Each row was made from one small tree. The marks that hang from a mark follow it in brackets, in alphabetical order. Every link used is in the known rows. Write each row's tree.
Known rows:
fibi(tukip(digof nozodo)): [ -2 -34  32  -3 -47   5 -26  16 -21  27   5   0 -10  -3  -1  18  -9  -7]
gagusek(tukip(digof(fibi))): [-11 -23  10  -5 -57   9 -16  27 -14  37  -4  17  -3   1  13   7  -3  -7]
tukip(gagusek): [ -9 -26  25 -10 -43  -2 -35  32  -7  28   9  14 -17   1  -5  20   1 -15]
tukip(digof(fibi) gagusek): [-13 -30  14  -1 -52   4 -28  34 -20  39   6  17 -20   4   1   1  -5   0]
fibi(tukip): [ -9 -27  27  -7 -39   0 -27  25  -4  27   6  12   2 -14   2  29  -7 -19]
digof(matad neba(fibi(tukip))): [-14 -48  25  10 -47   6 -15  18 -22  34   5  10  14 -28  -5  23 -14 -21]
bafu(tukip(gagusek)): [-11 -26  25  -8 -47   0 -36  20   0  24   4  17 -15  -6   7  27  11 -11]
bafu(tukip(digof(fibi neba) nozodo)): [-11 -43  20   3 -46  13 -17   8 -20  27   0   8   5  -7   3  -1   1   7]
digof(fibi(tukip(gagusek nozodo)) matad neba): [-12 -42  39  17 -41   9 -22  13 -29  52  10   1   3 -22  -7   8   0  -6]
bafu(tukip(digof(fibi matad neba) nozodo)): [ -9 -40  22  12 -50  13  -6  14 -22  31   2   6  10 -16  -1  -2   7   0]
gagusek(tukip(digof(matad neba) nozodo)): [  2 -34  33   6 -59  13  -7  19 -27  31   6  -3   2  -3  -9  12   2 -17]
digof(neba(fibi tukip(gagusek))): [-15 -51  20   3 -50   2 -25  13 -18  34   6   7  -7  -9  -1  19 -14 -11]
neba(digof(matad) fibi tukip(gagusek nozodo)): [ -9 -49  26  -2 -41   3 -15   6 -31  39 -12   1 -16  -5   9   8  -3 -17]
bafu(tukip(digof gagusek)): [ -5 -30  22  -3 -60   4 -32  24  -9  21   6  17 -24   1   7  22   6  -3]
tukip(digof(fibi matad neba) gagusek nozodo): [ -6 -42  28  14 -52  10 -14  23 -36  45  11   2  -9  -4 -14  -8  -1   1]
digof(fibi(tukip(gagusek)) matad): [-15 -27  26  10 -46   2 -23  27 -16  51   7  13  -3 -23   5  17   1 -13]
matad(digof tukip): [-16 -40  34 -15 -44  10 -20  40  -3  19  14   1   3  12   1  22 -14 -26]
matad(digof(fibi(tukip) neba)): [-12 -46  34   3 -44  13 -15  25 -19  30  11   8  15  -8  -6  14 -22  -8]
neba(fibi): [-17 -37   9 -12 -39  -1 -28  23  -7  22  -5  16  -2  -7   3  14 -11 -17]
bafu(tukip(gagusek nozodo)): [ -9 -30  32  -7 -42   2 -38   8  -5  26   1   6 -17  -3   6  21  15  -5]

Which tree is each row?
[ -7 -48  24   8 -62  15 -11   9 -34  34  -4  -1   0  -6  -2   8  -4 -13] => gagusek(tukip(digof(matad neba(fibi)) nozodo))
[-21 -48  20   0 -48  14 -16  34 -21  34  13   9  12   1   1   6 -16 -10] => matad(tukip(digof(fibi neba)))
[-23 -45  33 -10 -35  15 -19  26 -12  33   6  -5   7  10   7   4 -12 -13] => matad(digof(fibi) tukip(nozodo))
[-14 -41  27   6 -37   7 -20   9 -19  45   6  -2   0  -8  -1   5  -3  -2] => digof(fibi neba(tukip(gagusek nozodo)))
[-21 -59  35  -7 -40   9 -27  14 -34  40  -5   0 -11   6  12  10  -3 -21] => neba(digof(matad(tukip(gagusek nozodo))) fibi)
[ -8 -25  18   4 -54  11  -8  19 -23  45  -5   4   0  -5   9   0   7 -11] => gagusek(tukip(digof(fibi matad) nozodo))
[-10 -50  29   5 -56   7 -41   4 -34  38   0   1 -28   0   6  15 -13   2] => neba(fibi(tukip(digof gagusek nozodo)))
[ -1 -34  28  -2 -53   4 -23  16 -20  33   7  -3 -26   6   1  14  -3  -5] => neba(tukip(digof gagusek nozodo))
[-11 -39  36   3 -36   6 -21  13 -34  50  -6   8  -7 -11   7   5   2  -9] => neba(digof(fibi(tukip(gagusek nozodo)) matad))
[ -9 -58  27   4 -54   9 -33  11 -37  31   5   1 -21   7 -11   3 -12   3] => tukip(digof(neba(fibi)) gagusek nozodo)
[-12 -49  22  12 -53   3 -14  19 -21  39   7   5  -2 -19  -4  19  -8 -19] => digof(matad neba(fibi tukip(gagusek)))
[-13 -55  35  -7 -38   6 -40   0 -35  35 -12   6 -20   1  11  15 -11  -6] => neba(digof fibi(tukip(gagusek nozodo)))
[-15 -43  41 -10 -50  10 -31  37 -10  26  18   1 -12  17   1  24 -11 -21] => matad(digof tukip(gagusek))
[-20 -58  45   1 -42  20 -26  21 -26  40  16  -8   0  14  -4   5 -13  -5] => matad(digof(fibi neba) tukip(gagusek nozodo))
[ -7 -56  28  12 -58   9 -22  16 -40  35   7   0 -18  -3 -14   1  -7  -4] => tukip(digof(matad neba(fibi)) gagusek nozodo)
[-11 -32  14  -5 -41   8 -19  24 -19  32  -1   7  -7   2   2  -7  -6   0] => tukip(digof(fibi) nozodo)
[ -3 -30  21 -10 -39   1   2  31 -14  27  -3  10   4 -10   4  17  -2 -30] => neba(digof(matad) tukip)
